Known rows, with every way that one mark hangs from another:
(Z393 (Z571 Z165) Z679 Z827 Z915): 5  69  -23  4  52  55  32  -16  6  -34  76  34  2  -48  33  7  4  19  -14  -89  15  -28  -50  12  -65  -82  -16  40  3  28
(Z393 Z486 Z571 Z915): 10  -11  -16  -33  38  46  20  -12  8  -40  81  10  -9  -19  -12  -26  0  45  -47  -43  7  -39  -25  -10  1  -53  -20  9  30  -9
(Z679 (Z138 (Z827 (Z393 Z486 Z915)))): -16  -53  -28  -26  20  -25  1  -26  58  -15  -32  -6  8  -54  6  -12  6  28  -23  44  -28  -5  -21  -4  -10  -11  14  18  0  7
(Z827 (Z393 Z571 Z915)): -13  -31  -27  -12  18  8  -13  1  36  -39  -7  -39  -30  -27  28  9  18  -8  -29  -21  8  0  -27  20  20  -23  10  14  4  28
(Z22 Z730): 12  32  42  -44  -54  -10  15  7  -34  -1  -22  7  18  23  -7  45  12  -18  12  28  -8  -20  61  3  41  64  14  -9  -9  -23
(Z637 Z915): -7  -12  47  -30  -38  -1  9  8  -1  15  -62  -30  -15  20  9  26  13  -57  32  37  -19  -6  30  14  58  41  5  -47  3  -19
(Z165 (Z267 Z393) Z571): 0  16  24  34  47  -15  6  63  -43  50  -9  -29  8  37  -37  -18  -8  -27  37  25  -21  39  24  -19  -40  58  -33  44  -8  -27
(Z637 Z486): -3  -35  17  -29  -70  -6  -22  12  -9  14  -28  -35  1  39  -16  8  -14  -17  26  41  25  -32  8  -13  28  31  -12  -42  8  -20
(Z46 (Z165 Z267 Z571)): 0  28  2  13  27  -18  0  42  -20  22  17  16  -34  15  -61  17  11  -29  29  42  34  -49  16  -13  -44  39  -49  34  -7  -41
(Z393 Z571 Z679 Z827): 21  48  -1  21  42  26  19  -25  16  -32  64  46  13  -8  11  18  12  8  -1  -77  -21  -14  -17  -4  -47  -58  10  0  -13  38
(Z138 (Z827 (Z393 Z571 Z679))): 4  3  6  47  51  -15  -44  -22  22  -40  -17  26  -28  -54  -5  25  18  -13  -8  22  -37  12  19  -15  -2  -51  41  -12  -6  38
(Z46 (Z165 (Z267 Z393) Z571)): -8  13  -9  28  30  -24  -16  52  -11  36  2  3  -30  8  -55  -11  11  -19  28  40  26  -15  18  -24  -52  42  -53  23  8  -47
(Z165 Z571): -1  20  56  -11  4  -27  -2  18  -35  5  -1  -17  -3  19  -27  19  -13  -26  5  15  -13  -13  6  13  -3  22  -27  17  -12  -19
(Z637 (Z486 Z393) Z915): -15  -53  30  3  -70  -27  -15  24  -19  30  -74  -19  23  58  39  28  -6  -71  34  30  26  27  8  20  74  45  3  -94  -16  -23
(Z165 Z267): 17  17  22  -15  4  3  24  22  -21  26  -9  -27  -18  51  -43  12  9  -27  40  44  -18  -19  41  -8  1  61  -6  22  -12  -2
(Z571 (Z165 (Z267 (Z393 Z486 Z827)))): -4  18  -31  14  -37  15  -19  8  -20  45  -6  -16  -13  4  -27  -31  -26  26  41  21  9  20  14  -45  -4  31  -14  32  12  -10
(Z827 (Z393 (Z679 Z138) Z915)): -36  -32  -8  -42  29  20  24  -14  64  -23  -36  -63  3  -15  49  0  14  -9  -36  11  -1  -6  -42  62  -9  -26  10  30  -10  44
(Z827 Z393): -22  -33  1  -13  -41  -15  -34  -12  33  -12  -58  -60  -33  4  9  15  5  -17  -2  33  -1  8  1  16  52  15  18  -8  -9  28
(Z46 (Z165 (Z267 (Z393 Z827)) Z571)): -4  26  -30  45  32  -20  -12  47  0  36  13  21  -20  -4  -49  -14  12  -6  40  20  30  -5  4  -37  -69  31  -58  20  -3  -41
(Z637 (Z486 (Z393 Z571 Z679)) Z915): -10  -40  28  20  -23  -6  -3  23  -20  8  -33  8  37  50  53  36  -2  -74  14  -11  20  28  2  29  46  7  21  -83  -12  -4
(Z637 (Z486 Z393)): -4  -34  23  -4  -67  -42  -30  8  -22  15  -33  -23  14  64  5  15  -17  -28  8  22  26  3  3  13  44  37  -8  -65  -14  -6
(Z22 (Z267 Z165 Z393) Z730): -1  30  58  -13  -75  28  44  11  -60  43  -48  28  14  -15  -8  15  -32  -19  5  33  29  59  110  -27  15  69  40  6  17  -54
(Z22 (Z267 (Z393 Z486)) Z730): -14  10  35  -12  -61  26  24  -2  -45  41  -3  28  31  -4  -4  7  -29  10  -18  20  21  44  88  -29  32  56  22  2  -8  -33
(Z267 Z165 (Z393 Z679)): 0  15  53  -3  -8  31  9  0  1  12  -62  -33  -21  0  -14  -46  -17  -7  9  30  -14  39  44  -5  -17  -4  13  -31  62  -22
(Z486 (Z393 Z571 Z915) Z637): 38  5  20  -10  12  -45  28  3  -40  -15  4  4  18  37  34  9  31  -2  -34  -45  -16  2  -31  74  45  13  17  -8  -26  9
(Z138 (Z827 (Z393 (Z486 Z637)))): 8  -22  -7  27  -4  -19  -49  -31  12  -18  -45  6  -20  -46  -21  -5  8  28  2  68  -28  9  11  -24  50  -24  37  -17  -13  11
(Z679 (Z138 (Z827 (Z393 Z486 Z571)))): -4  -59  -35  -8  13  -41  -15  -27  49  -23  -16  20  13  -50  0  0  2  26  -23  23  -39  7  -9  -19  -6  -9  36  19  4  14
(Z46 Z165): -6  5  4  -27  -33  -24  -23  -3  19  -4  -9  0  -56  1  -45  14  20  -8  6  42  30  -68  17  -4  2  22  -35  -29  19  -26
(Z46 (Z165 Z571)): -10  18  16  -5  -2  -33  -23  18  -7  0  10  12  -38  -6  -47  19  7  -19  4  31  34  -56  1  2  -22  14  -50  2  5  -39
(Z679 (Z138 Z827)): 5  -22  14  -32  2  -59  5  -19  25  0  -35  11  11  -25  -19  10  9  2  2  50  -54  -19  14  -7  -21  31  12  6  2  -5

Rows:
17  20  -7  -2  -12  -2  -5  18  -42  2  26  10  -23  7  -24  25  -6  -14  18  -13  -6  -18  25  -18  0  27  12  48  16  0
(Z393 (Z571 (Z165 Z267)))
0  -49  -44  -14  6  30  -3  -14  24  -38  9  -28  -5  -24  28  -20  13  39  -42  -18  12  -4  -46  20  49  -44  27  22  2  18
(Z827 (Z393 (Z486 Z637) Z571 Z915))
3  20  -4  -33  6  14  5  7  -20  -25  36  -6  -30  -32  5  12  1  2  -21  -36  12  -37  -17  13  -7  -16  -16  37  33  -5
(Z393 (Z571 Z165) Z915)
5  -8  -17  -15  -34  18  -26  -23  -23  -22  56  20  -16  -11  -22  -7  -32  39  -24  -24  9  -26  3  -29  32  -25  10  22  34  -6
(Z393 Z486 (Z571 Z165))
-18  -24  -10  -23  18  58  14  -28  34  -27  -16  -53  -2  -9  35  -27  10  28  -39  18  13  -10  -44  52  42  -58  21  17  -11  34
(Z827 (Z393 (Z486 Z637) Z679 Z915))
5  -54  -36  -1  -26  7  -26  -21  17  -30  -5  -17  -3  -5  13  -8  3  31  -28  -6  -2  7  -21  6  69  -23  51  12  -4  22
(Z827 (Z393 (Z486 Z637) Z571))
-13  -39  23  -17  -37  -33  0  0  -2  12  -27  -17  43  64  28  13  -17  -27  -5  13  15  2  -12  39  11  22  3  -45  -19  9
(Z637 (Z486 (Z393 (Z679 Z138))))
5  45  33  6  -73  34  48  1  -46  43  -32  49  26  -31  0  12  -31  -3  20  7  34  68  91  -44  -6  54  35  6  1  -48
(Z22 (Z267 Z165 (Z393 Z827)) Z730)
12  13  -2  18  34  -44  27  -28  17  -17  37  46  48  27  44  21  6  -4  -31  -83  -28  28  -32  42  -31  -19  19  -10  -38  47
(Z486 (Z393 Z571 (Z679 Z138) Z827))
-17  -29  -26  2  -42  -15  -50  -8  10  -24  -26  -29  -34  -22  18  26  -7  -12  -10  -8  10  11  -7  4  43  -3  33  25  8  29
(Z827 (Z393 (Z571 Z165)))
19  69  -24  35  33  38  20  -7  -17  -7  65  50  9  -10  5  21  -4  2  23  -63  -2  -8  -9  -16  -58  -35  14  51  -12  35
(Z393 (Z571 (Z165 Z267)) Z679 Z827)
-4  42  -10  -13  55  88  46  -42  41  -26  73  11  15  -23  11  -39  -2  60  -23  -39  14  -33  -50  3  -38  -95  -35  -2  -10  19
(Z393 Z486 Z679 Z827 Z915)
7  -39  8  8  -45  -43  -31  13  -25  0  -4  3  19  54  9  20  -12  -25  -2  -13  22  6  -2  5  32  24  2  -56  -8  -3
(Z637 (Z486 (Z393 Z571)))
14  3  15  -6  67  -15  22  -20  20  -34  32  48  21  -27  4  20  15  -6  -27  -19  -57  -19  5  12  -54  -35  34  21  10  25
(Z393 Z571 (Z679 (Z138 Z827)))
9  25  -66  -2  10  54  8  -25  9  -31  95  41  0  -59  7  -27  -18  75  -21  -79  32  -26  -58  -38  -24  -75  -26  34  17  -3
(Z393 Z486 (Z571 Z165) Z827 Z915)
-9  -4  -12  -9  6  -3  -22  21  -3  3  0  -32  -22  -30  9  -33  1  13  -15  -28  -5  18  -6  -8  -14  1  -22  6  52  -14
(Z267 (Z393 (Z571 Z165) Z915))
-13  -58  -13  -12  -53  15  -18  -19  22  -3  -63  -48  -5  4  27  -9  5  7  -2  42  3  15  -13  20  97  0  41  -14  -13  11
(Z827 (Z393 (Z486 (Z637 Z915))))
13  -23  -17  28  -45  -37  -27  5  -12  2  12  25  31  40  18  16  -12  -8  11  -39  26  14  -21  -11  13  9  -3  -58  -24  2
(Z637 (Z486 (Z393 Z571 Z827)))
-10  -37  5  22  -68  -22  -10  16  -6  33  -59  0  35  44  48  24  -6  -55  46  4  30  36  -9  3  53  32  -2  -95  -33  -18
(Z637 (Z486 (Z393 Z827)) Z915)
-4  28  -20  14  -38  -1  -17  18  -25  47  -25  -25  -17  6  -21  -13  -17  2  51  21  1  21  19  -33  -10  49  -12  34  8  -6
(Z571 (Z165 (Z267 (Z393 Z827))))
-6  -11  -6  4  -29  -26  -44  14  -11  11  -14  -20  -22  -10  -6  -21  -8  5  0  -17  -18  29  18  -23  5  21  -1  -6  48  -8
(Z267 (Z393 (Z571 Z165)))
-11  12  -32  -41  55  68  73  -45  66  -20  65  12  50  -26  31  -46  -4  69  -33  -42  2  -33  -71  16  -64  -77  -26  26  -11  19
(Z393 Z486 (Z679 Z138) Z827 Z915)
-2  4  10  33  47  6  6  48  -37  46  14  -19  16  32  -43  -37  -21  2  23  24  -14  38  18  -32  -30  35  -33  43  -4  -32
(Z165 (Z267 (Z393 Z486)) Z571)
6  -24  -21  43  22  -16  -59  -27  22  -37  -4  32  -29  -59  -21  4  4  22  -11  28  -26  14  14  -46  24  -47  33  -16  3  17
(Z138 (Z827 (Z393 Z486 Z571)))
-8  17  0  -2  -39  -6  -20  25  -35  47  -36  -41  -27  18  -28  -10  -17  -10  40  41  -3  12  34  -19  6  60  -9  33  22  -12
(Z571 (Z165 (Z267 Z393)))
2  1  -40  8  38  0  -3  39  17  15  17  5  -45  -7  -42  -19  34  -3  13  16  26  -32  13  -25  -48  25  -44  7  31  -33
(Z46 (Z165 (Z267 (Z393 Z571 Z915))))
-4  21  18  21  72  3  25  68  -34  44  3  -35  6  21  -26  -27  0  -22  25  16  -11  31  5  -8  -55  42  -51  52  -4  -30
(Z165 (Z267 (Z393 Z915)) Z571)
14  15  -56  17  -31  25  -21  -34  -3  -20  78  54  3  -35  -11  -12  -30  65  -3  -64  15  -11  -26  -56  -1  -49  1  19  10  4
(Z393 Z486 (Z571 Z165) Z827)
-6  7  21  34  31  -15  -44  -26  27  -24  -46  1  -32  -44  -10  20  15  -15  3  57  -34  9  24  -7  8  -35  30  -22  -12  34
(Z138 (Z827 (Z393 Z679)))
27  48  25  4  24  -11  49  -21  -14  -3  -3  5  38  35  50  -2  29  9  -15  -40  -11  7  -54  85  12  -19  5  -16  -59  31
(Z486 (Z393 Z679 Z827 Z915) Z637)
5  -7  18  -38  39  -3  40  -15  20  -28  37  16  29  8  19  18  10  -10  -34  -40  -39  -27  -7  35  -40  -15  27  30  12  28
(Z393 Z571 (Z679 Z138))
0  3  -28  35  35  34  -12  -20  32  -8  52  21  20  -15  7  -53  -6  54  -17  -62  -22  34  -13  -38  -33  -60  -2  -26  21  15
(Z267 (Z393 Z486 Z571 Z679 Z827))
-7  18  30  -44  79  14  53  -16  36  -19  1  -2  12  -35  14  -2  21  1  -28  20  -34  -38  -19  41  -61  -37  -10  20  3  13
(Z393 (Z679 (Z138 Z827)) Z915)
-6  -30  16  -14  -39  -24  -10  13  -14  9  -23  -30  12  49  16  5  -9  -22  -1  12  35  -7  -17  24  29  21  -27  -56  -11  -11
(Z637 (Z486 (Z393 Z915)))
-13  10  -16  -9  -17  26  -6  19  -27  40  -9  -40  -23  3  -24  -35  -21  18  22  34  14  6  14  -22  1  31  -24  40  28  -18
(Z571 (Z165 (Z267 (Z393 Z486 Z915))))
10  10  -54  34  18  -9  -15  28  22  21  21  29  -35  -6  -44  -15  29  4  33  3  22  -18  15  -48  -53  27  -34  -1  15  -26
(Z46 (Z165 (Z267 (Z393 Z571 Z827))))
-4  13  40  -10  62  -39  33  -20  14  -11  -11  6  22  10  30  9  15  -15  -41  -4  -28  7  -20  68  -22  -15  -4  -18  -25  27
(Z486 (Z393 (Z679 (Z138 Z827)) Z915))
18  30  -23  22  41  59  16  -43  24  -39  102  61  24  -14  2  -15  -8  53  -22  -79  -9  -15  -26  -28  -32  -93  10  -2  -5  30
(Z393 Z486 Z571 Z679 Z827)
21  27  39  24  -11  -23  38  -16  -22  18  -48  16  47  49  64  22  29  -34  19  -21  -24  37  -23  75  55  8  35  -50  -64  23
(Z486 (Z393 Z679 Z827) (Z637 Z915))
